Every row comes from one small tree of marks. The marks that hang from a mark follow it in brackets, in alphabetical order. Every link used is in the known rows. Which tree was each row made from?
Known rows
malivo[rida[zama]]: [ 0.26  1.32 -0.14  1.12 -0.35 -0.45 -1.50  0.52 -0.80  0.79  0.27  0.21
  1.94  0.52  2.07 -1.58  0.87  0.74  0.92  0.55  1.54  1.14  2.27 -0.02
  0.67]
rida[gudu zama]: [-0.33  0.93  0.71  0.43  0.00 -1.76 -0.95  0.24 -0.40  0.85  2.10 -0.17
 -0.33  0.67 -0.72 -0.75 -0.48 -1.39  2.58  0.00  0.01  0.03  2.12 -1.07
 -1.62]
zama[luti rida[gudu paripo]]: [ 0.43 -1.29  0.00  0.13  0.18  0.52  1.38 -0.81  2.81 -0.21  0.01 -0.15
 -0.46 -0.40 -2.20 -0.69  0.46 -0.85 -1.28 -0.59 -1.59 -1.88 -2.01 -0.71
  0.16]
malivo[rida]: [-0.27  0.21 -2.69  1.20 -1.96 -0.49 -1.12  0.12 -1.95 -0.27 -1.93 -0.60
  2.00  0.26  1.47  1.01  0.15 -0.06 -0.98 -0.10  1.54  0.35  4.52 -0.43
  1.26]
rida[malivo paripo[bafop sepomi]]: [-0.50  0.07  0.38 -0.56 -0.11  1.03 -1.62 -0.29 -2.82 -1.32 -2.19 -0.92
 -1.37 -0.36  0.03  1.94 -0.70  2.25 -0.98  1.63  1.42  1.28  1.41  2.10
  0.15]
rida[paripo]: [-0.69 -1.57 -2.32  0.94 -1.04  0.47 -2.84 -1.11 -1.26  0.27 -1.87  0.02
 -0.66  0.22  1.63  1.76 -0.40 -1.91 -1.64 -0.41  1.81  0.97  2.33 -0.96
  1.16]
rida[gudu malivo paripo[bafop sepomi]]: [-0.72  1.17  1.86 -1.05  0.05  0.28  0.24  0.76 -1.14 -2.07  0.99 -1.16
 -1.70  0.12 -1.61  1.95 -1.36  1.75  0.03  0.09 -0.19  1.05  0.79  1.80
 -1.30]
sepomi[lakig]: [-1.63 -2.52 -2.80  0.22 -1.09 -0.61 -1.79 -2.15 -4.04  0.48 -3.66 -0.70
 -0.51 -1.09  1.47  1.30 -0.39 -1.54  0.45 -1.14  1.05 -0.96  3.59 -1.71
  0.74]
luti[zama]: [ 0.18 -1.82 -3.51  0.40 -1.86 -1.11 -1.51 -0.36 -2.75  1.07 -4.09  1.24
  1.64 -0.24  0.60  1.10 -0.24 -2.45  0.08 -0.50  1.99 -1.05  2.73 -1.21
  0.31]
malivo[rida[gudu paripo zama[luti]]]: [ 1.22  0.61  2.84  0.77  2.09  0.59  2.71  1.05  3.70 -0.54  2.47  0.80
 -0.89  0.23  0.26 -1.42  1.77 -0.17  0.19  0.33 -0.75  2.44 -1.78  0.10
 -0.26]
malivo[rida[gudu paripo[bafop] zama]]: [-0.08  2.39  4.30 -0.34  1.28  0.83  0.00  1.41  0.96 -0.45  3.27  0.00
  1.39  0.40  1.18  2.12 -0.38  0.58  0.56  0.34  0.33  2.80  0.03  1.01
 -1.08]
rida[gudu malivo paripo[bafop]]: [-0.77  0.92  2.12 -1.00  0.37 -0.48  1.04  0.27 -0.68 -0.96  0.22 -0.98
 -1.66  0.22 -1.34  1.10 -0.32 -0.45 -0.46  0.85 -0.57  0.33  2.50  0.77
 -1.38]
malivo[rida[paripo zama]]: [ 0.23  0.83  0.40  1.12  0.68  1.01 -0.97  0.58  0.45  0.79  1.29  0.75
  1.27  0.87  3.47 -0.55  0.69  0.04 -0.33  0.30  1.68  2.88 -0.26 -0.01
  1.18]
rida[gudu malivo paripo zama[luti]]: [ 1.04  0.05  3.01  0.11  2.81 -0.75  3.62  0.38  3.02  0.57  1.23  0.64
 -3.81  0.43 -1.42 -5.04  2.27 -0.50  0.72  1.84 -1.67  0.92 -1.29  0.24
 -1.15]
lakig[sepomi]: [-0.25 -1.83 -2.35  0.53 -0.53  0.12 -4.22 -0.21 -1.17 -0.44 -3.71 -1.21
  0.88 -0.31  1.25 -0.60 -1.54  0.55 -1.09 -0.30  0.86 -0.02  3.65 -1.77
  0.75]
zama[rida]: [-0.37 -0.56 -3.29  0.47 -2.46 -0.54 -2.34 -1.52 -1.65  0.89 -2.11 -0.57
  2.03  0.09 -0.05 -0.05 -0.22 -0.05 -0.49  0.39  0.45 -3.03  1.74 -0.76
  1.08]
malivo[rida[gudu]]: [-0.49  1.16 -1.61  0.36 -1.48 -1.18  0.74  1.27 -0.36 -1.21  1.28 -0.88
  1.53  0.56 -0.24  1.49 -0.27 -0.27  0.37 -1.57  0.35  0.34  3.85 -0.56
 -0.16]
luti[zama[rida[gudu malivo paripo]]]: [ 0.35  0.20 -1.84 -1.26 -0.36 -1.23  3.30  1.13  0.96  1.53  0.29  1.00
  1.30  0.62  0.02 -2.20  0.71 -1.41 -0.14 -1.23 -1.75 -2.02 -2.76 -0.35
 -0.16]
rida[paripo zama]: [-0.24 -0.36  0.27  1.07  0.55  0.45 -2.53 -0.59 -0.04  1.49  0.17  0.62
 -0.65  0.48  2.15 -0.07  0.37 -1.29  0.03  0.82  1.56  1.90  0.19 -0.64
  0.56]

Which tree is each row?
[ 1.06 -1.68  1.89  1.18  1.75  1.03 -1.02 -1.38  1.31  1.03 -1.75  0.99
 -2.27 -0.36  0.22 -2.47  1.38 -0.70 -0.56  2.00  0.87  1.54 -0.76 -0.25
  0.48]	rida[paripo zama[luti]]
[-0.04  0.19  0.11  0.94  0.42  1.35 -3.94 -0.31 -1.05  0.21  0.42  0.61
 -0.68  0.11  1.72  1.15 -0.67  1.03  0.47  0.18  1.94  2.52 -1.59  0.30
  0.55]	rida[paripo[sepomi] zama]
[-1.66 -1.45 -0.21 -0.66 -0.98  0.88 -3.17 -2.14 -5.36 -1.13 -4.13 -1.23
  0.09 -1.63  0.42  4.72 -2.25  1.56  0.62  0.07  1.54 -0.42  2.55  0.34
  0.00]	paripo[bafop sepomi[lakig]]
[ 0.50  0.26 -2.67 -1.23 -1.47 -2.53  3.11  0.89 -0.40  1.29 -0.75  0.39
  2.09  0.48 -1.35 -2.96  0.45 -0.72  0.97 -0.84 -1.70 -4.02 -0.35 -0.61
 -0.78]	luti[zama[rida[gudu malivo]]]
[ 1.10  0.42  2.34  0.09  1.93 -2.18  3.60  0.34  1.45  0.46  0.31  0.05
 -3.18  0.02 -2.90 -5.44  2.12  0.30  1.71  1.95 -2.04 -0.91  1.45  0.40
 -1.67]	rida[gudu malivo zama[luti]]
[-0.69  0.56  1.42 -1.09 -0.62  0.57 -0.97 -0.58  0.00 -0.72  1.16 -0.92
  1.43 -0.35 -0.87  3.25 -1.88 -0.42 -0.71 -0.20 -0.74 -1.50  0.41  0.06
 -0.76]	zama[rida[gudu paripo[bafop]]]
[ 0.38 -1.01  2.84 -0.84  0.49  1.03  0.77 -1.47  1.80 -0.95 -0.80 -0.62
 -0.08 -1.20 -2.67  1.25 -0.40 -0.40 -1.02  1.26 -1.53 -1.92 -1.48  0.57
 -0.66]	zama[luti rida[gudu paripo[bafop]]]
[-1.03 -0.15  1.89 -0.59 -0.39  0.25 -1.37 -0.38 -0.52 -1.17 -0.13 -0.90
 -0.30 -0.19 -0.86  3.85 -1.69 -1.40 -0.34 -0.14  0.41  0.85  2.52  0.08
 -1.41]	rida[gudu paripo[bafop]]
[ 0.83 -1.96 -1.50  0.61 -0.50  2.06 -1.55 -1.59  0.73 -0.78 -2.55 -0.02
 -0.19 -1.10 -0.79  0.47 -0.05  1.47 -1.64  0.77  0.15 -1.19 -3.14  0.72
  1.89]	zama[luti rida[paripo[sepomi]]]
[-0.65  1.72  1.42 -0.42 -0.74  1.46 -0.78  1.42 -0.55 -3.24  1.94 -0.91
  1.58  0.03  0.26  5.59 -1.95  2.06 -0.53 -1.48  0.83  2.54  0.43  1.66
 -0.20]	malivo[rida[gudu paripo[bafop sepomi]]]
[ 0.18  0.47  0.48  0.63  1.54 -0.09 -0.20  0.11 -0.41  1.87 -0.05  0.45
 -1.71  0.71  1.87 -3.62  1.43  0.00  0.18  1.77  0.41  1.51  0.38  0.13
  0.34]	rida[malivo paripo zama]
[ 0.01  1.99  1.28 -0.09  1.52 -0.47  0.40  1.46  0.78 -0.23  4.09  0.13
 -2.24  0.99 -0.35 -1.56  0.15  1.72  1.70 -0.29 -0.51  2.07 -2.16  0.96
 -0.91]	rida[gudu malivo paripo[sepomi] zama]
[ 1.39 -0.56  2.03  1.56  1.66  1.30  0.83 -0.08  2.25  0.33 -0.70  1.15
 -0.46 -0.19  1.52 -2.29  2.11  0.64 -1.10  1.57  0.76  2.47 -0.91  0.37
  1.23]	malivo[rida[paripo zama[luti]]]
[ 1.18  0.88  2.06  0.75  1.26 -0.90  2.54  0.83  2.18 -0.39  1.39  0.17
 -0.04  0.00 -1.35 -2.00  1.52  0.71  1.11  0.74 -0.90  0.66  0.48  0.13
 -0.89]	malivo[rida[gudu zama[luti]]]
[-0.31  1.36 -1.97 -0.76 -1.13 -2.30  2.13  0.29 -0.37  0.75  1.00 -1.05
  0.42  0.61 -1.93 -2.37  0.34  0.52  0.79 -0.22 -2.07 -3.52  1.79 -0.15
 -0.51]	zama[rida[gudu malivo]]
[ 0.63 -0.99 -0.63  0.04 -0.78 -1.12  1.24 -1.11  1.50 -0.37 -0.91 -0.58
  0.33 -0.73 -3.63 -1.03  0.54 -0.29  0.16 -0.08 -1.91 -3.62  0.68 -0.65
 -0.37]	zama[luti rida[gudu]]
[ 1.29 -0.66  1.44  0.81  1.56 -1.15  1.45 -0.92 -0.06  1.24 -2.54  0.37
 -2.88 -0.23 -1.03 -6.61  2.63  0.86  1.04  3.46 -0.41 -0.86  1.44  0.46
 -0.28]	rida[malivo zama[luti]]
[-0.59 -0.09  0.04 -0.56 -1.21  2.45 -4.01 -1.32 -1.86 -1.22 -1.37 -0.87
  2.04 -0.87  0.22  4.44 -2.10  1.99 -1.45  0.71  1.08 -0.88 -1.18  1.28
  0.98]	zama[rida[paripo[bafop sepomi]]]
[ 0.33 -0.72 -2.11 -0.64 -1.10 -0.21  0.53  0.34  0.80  1.09  0.40  1.38
  2.41  0.35  0.25  1.39 -0.69 -2.49  0.33 -2.07 -0.51 -1.81 -2.80 -1.50
  0.03]	luti[zama[rida[gudu paripo]]]
[-0.97 -1.04  0.13  0.29  1.22  1.38 -2.51 -1.28 -2.12  0.90 -0.44  0.58
 -1.17 -0.58  3.43  1.73 -0.86  0.62  0.92 -0.44  1.26  2.40 -2.74 -0.38
  0.83]	rida[paripo[sepomi[lakig]] zama]
[-0.21  1.62  1.74 -0.17  1.88 -1.19  1.85  1.23  1.33  1.03  3.12  0.18
 -2.06  1.05  0.30 -3.07  0.87 -0.61  1.21  0.38 -1.05  1.39 -0.45 -0.03
 -1.12]	rida[gudu malivo paripo zama]
[-0.40  0.96 -1.20 -0.65 -0.20 -0.78  1.73  0.38  0.80  0.59  2.09 -0.61
 -0.29  0.89 -0.45 -1.98  0.50 -0.38 -0.35 -0.74 -2.00 -1.85 -0.67  0.01
  0.03]	zama[rida[gudu malivo paripo]]
[-0.28  1.26 -1.27 -0.85 -0.44 -0.27  1.03  0.68  0.50 -0.60  2.95 -0.90
  0.04  0.56 -0.99 -0.06 -0.43  1.77 -0.10 -1.34 -1.51 -1.22 -2.64  0.71
  0.32]	zama[rida[gudu malivo paripo[sepomi]]]
[-0.87  0.02 -1.18  0.18 -0.74  0.42 -2.01  0.45 -0.47 -1.73  1.84 -0.58
 -0.83  0.47 -0.72  3.86 -1.71  0.03  0.04 -2.29  0.79  1.80  0.20 -0.27
 -0.25]	rida[gudu paripo[sepomi]]
[-0.41  0.87 -0.55  0.31 -0.75 -0.12  0.63  1.33  0.69 -1.04  2.04 -0.25
  0.99  0.99  1.16  1.92 -0.10 -0.62 -0.92 -2.35  0.46  2.04  1.55 -0.57
  0.31]	malivo[rida[gudu paripo]]
[ 0.82 -0.68  0.34 -0.34  1.03 -0.45  3.67 -0.34  2.82  0.06 -0.39 -0.26
 -1.84 -0.21 -2.18 -4.18  1.78  0.11 -0.94  0.60 -2.76 -2.32 -1.86  0.20
  0.08]	zama[luti rida[gudu malivo paripo]]
[ 0.18 -0.12 -2.65 -0.74 -1.38  0.49 -0.12  0.83  0.11 -0.03  0.91  1.13
  2.58  0.00 -0.01  2.70 -1.48 -0.13  0.53 -2.59 -0.03 -1.24 -4.68 -0.34
  0.17]	luti[zama[rida[gudu paripo[sepomi]]]]
[ 0.12 -0.31  0.69 -1.65 -0.76  0.54  0.24  0.14  0.12  0.21 -0.31  0.74
  2.80 -0.43 -0.04  3.24 -1.57 -1.71 -0.20 -0.44 -0.36 -1.88 -2.03 -0.04
 -1.02]	luti[zama[rida[gudu paripo[bafop]]]]
[ 0.80 -0.64  2.79  0.74  2.06 -0.06  0.78 -0.20  3.08  0.24  1.34  0.65
 -2.66 -0.02 -1.45 -1.62  1.07 -1.67  0.44  0.75 -0.67  1.44 -1.52 -0.56
 -0.95]	rida[gudu paripo zama[luti]]
[ 1.34 -0.18  1.69  1.38  1.70  2.12 -0.16  0.33  1.60 -0.80  0.01  0.72
 -0.23 -0.50  1.57 -0.62  1.29  2.39 -0.59  1.20  1.41  2.99 -2.77  1.26
  1.39]	malivo[rida[paripo[sepomi] zama[luti]]]
[-0.50  1.36 -1.12  0.46 -0.81  0.93 -0.13  1.65  0.55 -2.32  2.89 -0.49
  1.07  0.69  0.82  4.28 -1.22  1.46 -0.32 -2.59  0.90  2.62 -0.20  0.44
  0.58]	malivo[rida[gudu paripo[sepomi]]]
[-0.35  1.36  1.64 -1.62  0.05 -0.15  1.56 -0.03  0.03 -0.19  1.13 -1.04
  0.38 -0.14 -1.00 -0.51 -0.41  0.42 -0.43  0.81 -1.75 -2.12  0.09  1.15
 -0.74]	zama[rida[gudu malivo paripo[bafop]]]
[ 0.62 -0.96 -3.10 -0.57 -0.60 -0.16  1.30 -0.07 -0.62  2.23 -3.10  1.38
  1.46  0.18  1.73 -2.99  1.05 -0.89 -1.04  0.30 -0.11 -1.97 -2.01 -0.23
  1.20]	luti[zama[rida[malivo paripo]]]
[-1.40 -1.50 -1.94 -0.36  0.37  0.55 -0.44 -0.57 -3.20  0.04 -2.45 -0.54
 -2.27 -0.56  2.62  0.16 -0.20  1.10 -0.43 -0.75  0.34  1.11 -0.27 -0.05
  1.33]	rida[malivo paripo[sepomi[lakig]]]
[ 0.31 -0.33 -2.78 -0.72 -2.18 -1.42  0.78  0.39 -0.41  0.99 -0.60  0.88
  3.21  0.03 -1.18  0.64 -0.88 -1.73  1.12 -1.61 -0.59 -3.66 -0.47 -1.34
 -0.68]	luti[zama[rida[gudu]]]
